Each row was made from one small tree. The marks that hang from a mark follow it in brackets, in alphabetical order. Every link used is in the known rows. Write each row's tree.
Known rows:
vaga{gesa}: -1.06	+1.26	+0.79	+0.93	-0.19	+0.33	+0.47	+0.49	+0.42	-0.67	+0.10	+0.84	-0.22	+1.47	-0.31	-0.53	+0.42	-0.99	+0.18	-2.23	+0.68	+0.33
gesa{bupal{vaga{gupar}}}: -2.58	+0.18	+2.72	+0.31	+0.60	-1.27	+0.90	+1.37	+0.81	-0.88	-0.20	+0.62	+0.61	+0.56	+1.25	+0.05	+0.80	-1.72	+0.17	-1.11	-0.49	+0.15
zemanev{bupal{vaga{gesa}}}: -1.31	-0.46	+1.31	+0.93	-0.48	-1.80	+2.37	-0.51	+0.92	-0.59	-0.06	+0.27	-1.38	+1.17	-0.06	+1.81	-0.67	-2.97	+0.17	-0.72	-0.78	+1.08
gupar{fodizup mume vaga{bupal}}: -1.52	+1.20	-0.16	-4.67	-1.62	+1.01	+1.10	-0.92	+0.76	+1.59	+1.51	+0.63	+1.00	+1.03	-0.30	-0.08	+0.48	+0.88	-0.31	-3.27	+0.97	+0.12
vaga{gesa{bupal{zemanev}} gupar{fodizup}}: -1.82	+2.20	-0.75	+0.19	+1.51	+1.15	+0.83	-0.86	-0.11	+0.91	-0.89	+0.40	+2.51	+0.23	+1.27	-1.02	-1.92	-1.73	+1.81	-1.74	-1.02	-0.84
bupal{vaga zemanev}: -0.88	-0.45	+2.09	-1.29	-0.26	-0.60	+2.02	-1.41	+1.01	-0.42	+0.53	+0.28	+0.58	+0.82	+0.14	+0.73	-0.09	-1.50	+0.76	-0.97	+0.87	-0.25
gesa{bupal{zemanev}}: +0.02	+1.50	+1.08	-1.14	+0.44	+0.21	+0.14	-1.24	+1.15	+0.30	-1.16	+0.99	+1.63	+1.00	+0.22	+0.16	+0.94	-0.04	+0.90	-1.93	-0.64	-0.82
vaga{gesa{fodizup} gupar}: -0.96	+0.37	+0.63	+1.82	+0.30	+1.68	+0.70	+1.21	-0.42	-1.65	+1.42	+1.07	-0.56	-0.60	-0.36	-1.72	-0.03	-1.15	+1.35	-1.97	+1.18	+0.38
gupar{mume vaga}: -1.64	+1.40	+0.85	-3.66	-1.86	+0.96	+0.68	+1.15	+0.80	+0.22	+2.04	+1.44	+0.44	+1.01	-0.59	+0.46	+1.65	+0.48	+0.76	-2.75	+1.60	+0.41
gesa{bupal}: -0.78	+1.17	+1.67	+0.05	+0.23	-0.42	-0.22	+0.51	+1.34	+0.28	-0.84	+1.06	+0.68	+1.30	+0.58	-0.18	+1.94	+0.13	+0.35	-2.27	-0.56	-0.43
gesa{bupal fodizup}: +0.72	+0.13	+1.12	+0.85	+0.31	+0.51	-0.22	-0.11	+0.75	+0.01	-0.84	+0.86	-0.10	+0.16	-0.41	-1.19	+2.00	+0.58	+1.24	-2.26	-0.25	-0.45
bupal{zemanev}: -0.44	+0.68	+1.31	-2.09	-0.34	+0.33	+1.30	-0.99	+1.21	+0.07	+1.01	+0.97	+1.39	+0.53	+0.28	+0.43	+0.49	-0.42	+1.06	-1.66	+1.23	-0.56
gesa{bupal{vaga} fodizup}: +0.26	-1.01	+1.94	+1.40	+0.34	-0.67	+0.61	-0.51	+0.74	-0.41	-1.37	+0.13	-0.94	+0.40	-0.46	-0.88	+1.31	-0.50	+0.95	-1.67	-0.73	-0.09
gupar{mume vaga{gesa{fodizup}}}: -0.19	+1.13	-0.84	-0.87	-1.32	+2.58	+0.32	+0.20	-0.64	-0.40	+0.88	+1.17	-1.10	+0.55	-2.60	-1.10	+0.61	+0.27	+1.77	-3.08	+1.00	+0.45
vaga{bupal gupar{mume}}: -1.02	+0.59	+1.71	-2.90	-1.23	-0.28	+1.66	+0.49	+0.24	-1.86	+2.48	+1.36	-0.37	+0.91	-0.95	+0.39	+0.82	+0.14	-1.09	-2.13	+0.71	+0.15
gupar{fodizup vaga{bupal{zemanev} gesa}}: -1.37	+2.59	-1.80	-2.49	-0.20	+2.51	+0.40	-2.77	+0.68	+1.84	-0.91	+0.05	+2.22	+0.85	+0.26	-1.07	-1.35	-0.05	+0.38	-3.21	+0.35	+0.28
gupar{fodizup{gesa}}: -0.78	-0.33	+0.87	-0.68	-0.36	+0.39	+2.35	+0.03	+1.97	+1.43	+1.48	+0.32	+1.78	-0.32	+1.89	-2.07	+0.13	-0.85	+2.39	-1.41	+1.24	-0.14
zemanev{bupal{vaga}}: -1.37	-1.21	+2.38	-0.98	-0.74	-2.35	+2.38	-0.08	+1.77	+0.11	+1.06	+0.43	-0.71	+0.42	+0.88	+2.26	+0.44	-2.17	+0.18	-0.49	+0.12	+0.71
gesa{bupal{vaga zemanev} fodizup}: +0.88	-0.85	+1.30	+0.53	+0.67	+0.21	+0.80	-2.18	+0.49	-0.39	-1.65	+0.10	+0.02	+0.16	-0.88	-0.45	+0.29	-0.65	+1.88	-1.44	-0.95	-0.68
fodizup{gesa{bupal}}: +0.11	+0.65	+1.48	+0.37	+0.24	+0.02	+0.68	+0.41	+2.15	+0.13	-0.86	+0.85	+1.18	+0.49	+1.17	-1.75	+1.61	+0.02	+1.72	-1.58	-0.76	+0.16
gupar{vaga{gesa}}: -2.26	+2.39	-0.11	-0.90	-0.51	+1.82	-0.65	+1.00	+0.45	+0.34	-0.01	+0.86	+0.75	+1.02	+0.39	-0.89	+0.76	-0.35	+0.64	-2.98	+1.04	+1.05
gupar{mume vaga{bupal{zemanev}}}: -0.20	+1.70	+0.14	-5.41	-1.84	+1.91	+0.69	-2.01	+0.64	+0.02	+0.95	+1.13	+1.04	+1.28	-1.48	+0.76	+0.72	+1.25	-0.30	-3.12	+0.56	+0.18

Write each row's tree:
-1.82	+0.49	+2.01	-0.58	+0.78	-0.63	+1.22	-0.30	+0.64	-0.72	-0.45	+0.53	+1.56	+0.19	+1.01	+0.27	-0.40	-1.87	+0.88	-0.88	-0.70	-0.28 -> gesa{bupal{vaga{gupar} zemanev}}
-2.75	-0.90	+1.83	-1.72	-0.78	-1.28	+3.43	+0.64	-0.09	-0.06	+3.13	+0.27	+0.20	+0.15	+0.42	+0.36	-1.25	-2.16	+1.11	-0.93	+1.13	-0.40 -> bupal{vaga{gupar{fodizup mume}}}
-1.13	-1.01	+2.34	+1.62	+0.71	-0.18	+0.74	+0.84	+0.21	-1.12	-0.25	+0.45	-0.23	-0.56	+0.30	-0.86	+0.75	-1.23	+1.18	-1.27	-0.36	+0.17 -> gesa{bupal{vaga{gupar}} fodizup}
-1.00	+1.56	+0.78	-4.38	-2.03	+1.05	+0.38	-0.38	+0.87	-0.01	+1.14	+1.32	-0.06	+1.52	-1.17	+0.21	+1.76	+1.24	-0.98	-3.20	+0.71	+0.74 -> gupar{mume vaga{bupal}}
-0.75	+0.36	+0.96	+0.75	+0.21	-0.16	+1.63	-1.69	+0.21	-0.89	-0.65	+0.02	-0.07	+1.24	-0.74	+0.49	-1.17	-2.22	+0.90	-1.39	-0.18	+0.11 -> bupal{vaga{gesa} zemanev}
+0.16	-1.61	+0.85	+1.91	-0.31	-0.63	+2.22	-0.98	+0.56	-0.92	-0.09	+0.10	-2.25	+0.03	-0.89	+0.86	-0.59	-2.33	+1.40	-0.96	-0.60	+0.95 -> zemanev{bupal{vaga{gesa{fodizup}}}}
-1.85	-0.47	+1.42	-0.51	-1.03	-1.63	+3.39	+0.48	-0.33	-1.69	+1.82	+0.84	-1.94	+0.67	-0.79	+2.36	-1.57	-3.38	+0.57	-0.35	-0.80	+0.95 -> zemanev{bupal{vaga{gesa gupar{mume}}}}
-1.54	+2.36	-0.22	-1.74	-1.35	+1.56	+0.38	+0.70	-0.25	-0.11	+0.74	+1.20	-0.29	+1.61	-1.30	-0.15	+0.65	-0.18	+0.58	-2.98	+0.68	+0.71 -> gupar{mume vaga{gesa}}
-1.42	+2.37	+0.09	+0.49	+1.20	+1.27	+0.12	-0.28	-0.11	-0.84	-1.33	+1.16	+1.62	+0.63	+0.29	-0.71	-0.72	-1.30	+1.31	-1.74	-1.26	-0.27 -> vaga{gesa{bupal{zemanev}} gupar}
-1.45	-0.35	+2.05	-2.47	-0.87	-0.57	+3.20	-0.39	+0.01	-1.72	+2.38	+0.83	+0.10	+0.18	-0.89	+1.19	-1.19	-1.92	+0.95	-0.68	+0.92	-0.34 -> bupal{vaga{gupar{mume}} zemanev}
+0.23	+0.76	-0.31	+0.08	+0.43	+2.30	+0.63	-1.88	-0.50	-1.90	+0.01	+0.72	-0.08	-0.27	-1.32	-1.51	-0.92	-0.50	+0.52	-2.38	+0.23	+0.28 -> vaga{bupal{zemanev} gesa{fodizup} gupar}
+0.94	+1.01	+1.02	-0.87	+0.45	+0.90	+1.13	-1.34	+1.91	+0.19	-1.26	+0.85	+2.18	+0.09	+0.75	-1.55	+0.74	-0.36	+2.38	-1.34	-0.91	-0.44 -> fodizup{gesa{bupal{zemanev}}}
+0.83	+0.86	-0.03	+2.74	+0.65	+1.05	-0.64	-0.35	-0.12	-0.56	-2.19	+0.83	-0.86	+0.78	-1.27	-1.86	+0.97	-0.19	+1.25	-2.63	-1.19	-0.08 -> vaga{gesa{bupal fodizup}}
-1.97	-1.02	+1.31	-1.06	+0.21	+0.51	+3.85	-0.82	+1.43	+0.44	+1.90	-0.31	+2.59	-1.36	+2.45	-1.41	-2.17	-2.79	+3.19	+0.05	+1.07	-0.17 -> bupal{vaga{gupar{fodizup{gesa}}} zemanev}
-0.60	+0.88	+1.23	-3.94	-0.98	+0.48	+1.89	-1.35	+0.09	-1.52	+1.95	+1.39	+0.57	+0.62	-1.09	+0.85	-0.17	+0.07	-0.32	-1.90	+0.49	-0.51 -> vaga{bupal{zemanev} gupar{mume}}
-0.77	+1.55	-0.88	-5.78	-1.43	+1.91	+1.47	-2.76	+0.47	+1.83	+1.23	+0.52	+1.86	+0.83	-0.62	+0.14	-0.52	+0.80	+0.46	-2.97	+0.79	-0.43 -> gupar{fodizup mume vaga{bupal{zemanev}}}
-0.88	+2.76	-0.98	-2.39	-0.43	+2.61	-0.17	-2.13	+0.56	-0.03	-1.15	+0.78	+1.20	+1.29	-0.55	-0.41	-0.08	+0.28	-0.18	-3.35	+0.15	+0.96 -> gupar{vaga{bupal{zemanev} gesa}}
-0.63	+1.00	+0.28	+2.65	+1.01	+1.48	-0.48	+0.91	-0.57	-1.19	-0.97	+1.09	-0.25	-0.17	-0.35	-1.92	+0.38	-0.81	+1.47	-2.16	-0.57	+0.07 -> vaga{gesa{bupal fodizup} gupar}
-2.55	-1.05	+2.83	-1.11	-0.49	-1.72	+2.72	+1.27	+1.39	-0.82	+2.11	+0.70	-0.13	-0.55	+1.76	+2.12	-0.25	-2.74	+0.35	-0.13	+0.66	+1.16 -> zemanev{bupal{vaga{gupar}}}
+1.56	+1.28	-0.58	+1.69	+0.98	+1.74	-0.28	-2.16	-0.18	-0.47	-2.29	+0.70	+0.12	+0.57	-1.57	-1.31	-0.01	-0.28	+1.93	-2.38	-1.26	-0.65 -> vaga{gesa{bupal{zemanev} fodizup}}
-0.75	+0.29	+0.41	-2.59	+0.14	+1.55	+2.71	-1.90	+1.57	+0.60	+1.53	+0.20	+2.90	-1.19	+2.07	-1.95	-1.49	-0.78	+1.77	-1.22	+0.75	-0.06 -> vaga{bupal{zemanev} gupar{fodizup{gesa}}}
-1.48	+2.17	-1.42	-2.81	-1.41	+1.37	+0.86	-1.24	-0.08	+1.14	+0.30	+0.39	+0.25	+1.72	-1.12	-0.75	-0.53	+0.33	-0.23	-3.59	-0.18	+0.48 -> gupar{fodizup mume vaga{bupal gesa}}
+1.59	+0.47	-0.51	+0.23	+0.24	+1.84	+0.43	-3.21	-0.01	-1.26	-0.97	+0.48	-0.72	+0.57	-2.12	-1.23	-0.34	+0.35	+0.33	-2.79	-0.10	+0.00 -> vaga{bupal{zemanev} gesa{fodizup}}
-0.78	-1.06	+1.15	+1.40	-0.49	+0.12	+2.29	+0.52	-1.48	-2.50	+1.47	+0.66	-2.41	+0.25	-2.44	-0.66	-1.00	-2.12	+1.20	-1.36	+0.39	+0.31 -> bupal{vaga{gesa{fodizup} gupar{mume}}}
+0.38	-0.14	+1.66	-0.08	+0.43	-0.26	+1.97	-1.78	+1.90	-0.03	-1.69	+0.08	+1.38	+0.37	+0.80	-1.03	+0.09	-1.33	+2.28	-0.78	-1.43	-0.10 -> fodizup{gesa{bupal{vaga zemanev}}}
-0.98	-0.45	+2.49	-0.29	-0.34	-0.95	+2.67	+0.88	+0.68	-1.42	+0.56	+0.70	-0.10	+0.31	+0.22	-1.13	+0.30	-1.69	+1.78	-0.48	-1.36	+0.25 -> fodizup{gesa{bupal{vaga{gupar{mume}}}}}
-1.21	+0.23	+1.89	-1.73	+0.03	-0.93	+2.13	-0.79	-0.17	-1.27	+0.35	+0.72	+0.49	+0.88	-0.93	+1.07	-0.49	-1.45	+0.98	-0.98	-1.09	-0.63 -> gesa{bupal{vaga{gupar{mume}} zemanev}}
-1.52	+1.64	-0.54	-0.93	+0.61	+1.51	+1.51	-1.88	-0.04	+0.22	+0.41	+0.38	+1.80	+0.35	+0.52	-0.95	-2.21	-1.25	+0.31	-2.03	+0.23	-0.25 -> vaga{bupal{zemanev} gesa gupar{fodizup}}
-0.43	+1.86	-0.74	+0.92	+0.32	+2.65	-1.56	+0.16	+0.00	+0.50	-2.11	+0.92	+0.23	+0.55	-0.60	-2.12	+1.32	+0.45	+1.61	-3.35	-0.58	+0.66 -> gupar{vaga{gesa{bupal fodizup}}}
-2.19	+2.01	-1.14	-1.97	-1.14	+1.69	+0.88	+0.17	-0.21	+1.50	+1.17	+0.55	+0.75	+1.18	-0.59	-0.71	-0.69	-0.56	+1.42	-2.84	+0.88	+0.15 -> gupar{fodizup mume vaga{gesa}}
-0.06	+2.29	-0.19	+0.47	+0.86	+0.75	-0.09	-1.47	+0.28	-0.12	-2.31	+0.73	+1.03	+1.57	-0.51	-0.34	-0.23	-0.75	+1.18	-2.36	-1.57	-0.61 -> vaga{gesa{bupal{zemanev}}}
-1.54	+0.01	+1.03	-1.56	-0.06	+0.51	+2.28	+0.03	+1.68	+0.35	+1.82	+0.25	+2.02	-0.85	+2.38	-2.34	-0.52	-0.73	+1.06	-1.34	+0.93	+0.43 -> vaga{bupal gupar{fodizup{gesa}}}
-2.56	-1.54	+1.77	-2.66	-1.00	-1.95	+4.19	+0.29	+0.52	+0.35	+3.37	+0.37	-0.23	-0.36	+0.62	+2.46	-1.76	-2.82	+1.20	+0.01	+0.21	+0.04 -> zemanev{bupal{vaga{gupar{fodizup mume}}}}
-1.02	+1.93	+0.38	-4.34	-0.92	+2.15	-0.13	-1.79	+1.57	+0.46	+0.18	+0.81	+2.03	+0.67	+0.24	+0.12	+1.03	+1.07	-0.29	-2.94	+0.98	+0.51 -> gupar{vaga{bupal{zemanev}}}
+0.16	+1.26	-0.48	+1.47	+1.25	+2.22	-0.13	-0.87	-0.68	-1.11	-1.13	+0.96	+0.57	-0.35	-0.67	-1.71	-0.67	-0.92	+2.15	-1.99	-0.94	-0.44 -> vaga{gesa{bupal{zemanev} fodizup} gupar}
